What can hang from each mark
Q703: Q118 Q211 Q922
Q211: Q736
Q118: Q767
Q767: Q118 Q192 Q211
Q922: Q767
Q192: Q703
Q736: Q211 Q573 Q922

In the rows, 128 means zero.
Known rows, with every way that one mark hangs from another
(Q736 Q211 Q573 Q922): [133 116  98 143 134 180  83 133 169 145 116 172 112 190 118  97 146 135
 205 106 189 156]
(Q211 (Q736 Q573 (Q922 Q767))): [131 111  96 179 137 147 100 105 192 115  77 158 109 148 120 117 125 136
 174 110 168 157]
(Q703 (Q118 Q767)): [141 140 138 119 123 164  92 129 191 135  81 155 135 126 131 128 148 150
 183  76 164 163]
(Q192 (Q703 Q118 Q211)): [156 151 126 103  93 179  91 145 184 146 115 129 115 114 157 152 150 161
 172  68 158 128]
(Q118 (Q767 Q211)): [129 130 148 147 132 157  81 128 190 112  90 146 113 138 124 119 129 143
 181  99 173 159]
(Q703 Q118 Q211): [154 146 133 109 104 178  90 156 183 136  95 129 140 130 144 149 159 174
 185  73 158 140]
(Q703 (Q118 Q767) Q211): [147 157 141 103 106 164  87 143 180 138  78 143 141 123 125 146 149 166
 188  63 165 154]
(Q192 (Q703 Q118 (Q211 Q736) Q922)): [148 154 108 112  84 164  99 146 222 174  98 110 125 113 167 162 143 155
 174  68 154 134]
(Q211 (Q736 Q573 (Q922 (Q767 Q192)))): [135 115 103 184 136 130  97 109 193  92  84 151 103 158 132 103 117 131
 181 124 163 153]
(Q922 (Q767 Q118)): [127 103 142 174 125 153 108 131 167 110  92 134 115 153 145 109 122 155
 162 107 154 150]
(Q703 Q118): [146 128 129 121 124 181  93 144 194 134 101 142 133 133 152 132 158 156
 182  88 154 149]
(Q703 Q118 Q922): [136 133 112 125 120 187 104 158 200 163  93 128 136 147 163 134 158 147
 185  79 148 151]
(Q192 Q703): [134 114 119 135 117 188  95 130 188 128 121 139 102 136 157 126 138 129
 172  86 161 131]
(Q192 (Q703 Q118 Q211 (Q922 Q767))): [150 154 108 126 100 177 111 144 175 167  95 121 107 130 162 156 136 163
 165  59 148 123]
(Q118 Q767): [124 121 135 134 127 174  92 126 183 118  82 154 127 144 125 118 136 137
 187  81 169 159]
(Q118 (Q767 (Q192 (Q703 Q922)) Q211)): [124 145 133 150 120 145  90 136 200 131 112 127  86 147 161 110 118 113
 176  98 163 145]
(Q211 (Q736 Q573 Q922)): [128 114 100 158 126 158  88 119 208 126  89 152 119 147 127 117 141 125
 185 109 170 165]
(Q192 (Q703 (Q211 Q736))): [141 128 122 127  90 161  91 130 207 128 106 122 114 115 147 151 130 150
 173  79 166 124]
(Q118 (Q767 (Q192 (Q703 Q211)))): [137 149 140 122  99 155  89 131 173 109 106 135 103 133 143 123 122 134
 184  73 165 134]
(Q703 (Q118 Q767) Q922): [130 146 120 122 120 172 100 143 198 166  75 143 136 143 144 129 151 141
 189  68 158 168]
(Q736 (Q922 (Q767 Q118 Q211))): [132 109 162 191 133 118  93 134 170 116  96 135  88 155 129  88 102 150
 160 129 154 164]
(Q767 Q118 (Q211 (Q736 Q573 Q922))): [125 120 134 183 122 120  79 127 214 125 106 133 105 143 133 103 129 132
 167 141 170 176]

Rows
[146 149 113 119  96 160  98 159 219 163  81 107 148 127 155 157 152 169
 187  73 154 147]
(Q703 Q118 (Q211 Q736) Q922)
[136 127 121 173 132 123  75 127 215  99 108 137 101 148 138 105 130 125
 184 142 169 161]
(Q767 Q192 (Q211 (Q736 Q573 Q922)))
[139 139 106 120 110 189 105 146 201 175 114 129 111 134 174 137 151 135
 173  72 154 138]
(Q192 (Q703 Q118 Q922))
[130 119 166 172 123 131  82 154 191  93 125 114 109 152 162  93 126 142
 171 138 156 153]
(Q767 Q118 Q192 Q211)
[122 131 143 169 110 138  93 155 200 134 138 104  86 155 188  99 117 120
 163 123 151 144]
(Q767 Q118 (Q192 (Q703 Q922)) Q211)
[127 155 119 126  94 160  98 147 182 139 100 122 105 147 156 125 127 125
 189  63 160 137]
(Q118 (Q767 (Q192 (Q703 Q211 Q922))))
[134 121 107 185 138 154  91 106 202 102  92 139 106 132 137 141 129 154
 161 124 177 144]
(Q922 (Q767 (Q211 (Q736 Q573))))
[127 134 123 164 131 127  75 107 214 121  80 158 105 134 106 113 126 126
 181 117 182 179]
(Q118 (Q767 (Q211 (Q736 Q573 Q922))))
[149 154 118 137 112 155 109 160 174 134  85 113 126 152 164 135 137 170
 184  80 146 132]
(Q703 Q118 Q211 (Q922 (Q767 Q192)))
[136 103 150 176 130 110  96 140 152 113 110 150  99 199 130  62 100 148
 190 130 168 155]
(Q736 Q211 (Q922 (Q767 Q118 Q192)))
[133  98 145 171 129 129  99 135 153 135 100 158 105 191 117  76 105 157
 184 116 171 159]
(Q736 Q211 (Q922 (Q767 Q118)))
[127 108 146 182 130 137 104 137 165  89 102 127 112 163 159  95 116 150
 168 121 150 146]
(Q922 (Q767 Q118 Q192))
[142 119 143 178 144 141  89 132 178  79 105 130  95 151 151 108 115 156
 172 126 157 135]
(Q922 (Q767 Q192 Q211))
[145 145 152 137 122 125  77 119 230 126  77 141 127 109 128 137 135 161
 174 106 171 168]
(Q703 (Q118 (Q767 (Q211 Q736))))
[130 110 157 185 130 137  96 134 174 106 103 126 100 146 145 109 114 161
 154 125 158 151]
(Q922 (Q767 Q118 Q211))
[130 115  99 172 141 172 102 115 164 118  87 164 102 161 121 110 134 132
 176 103 164 154]
(Q736 Q573 (Q922 Q767))
[141 100 122 155 140 151  96 129 157 131  95 166 102 189 111  89 114 156
 193 102 175 147]
(Q736 Q211 (Q922 Q767))
[117 109 124 177 124 162 117 146 174 140  89 119 118 168 159 109 122 145
 165  99 147 153]
(Q703 (Q922 (Q767 Q118)))
[132 114 172 185 119  84  79 143 215 100 107 118 102 148 144  80 104 135
 175 149 153 169]
(Q767 Q118 Q192 (Q211 (Q736 Q922)))
[143 136 115 153 130 158 111 148 185 131  88 127 119 156 170 121 138 154
 180  96 143 143]
(Q703 Q118 (Q922 (Q767 Q192)))
[132 133 157 154 134 139  78 133 189  92  99 140 108 146 137 104 122 136
 186 114 167 157]
(Q118 (Q767 Q192 Q211))
[130 114 142 173 118 138 108 125 168  99 120 128  88 146 169  98 105 135
 156 113 155 131]
(Q922 (Q767 Q118 (Q192 Q703)))
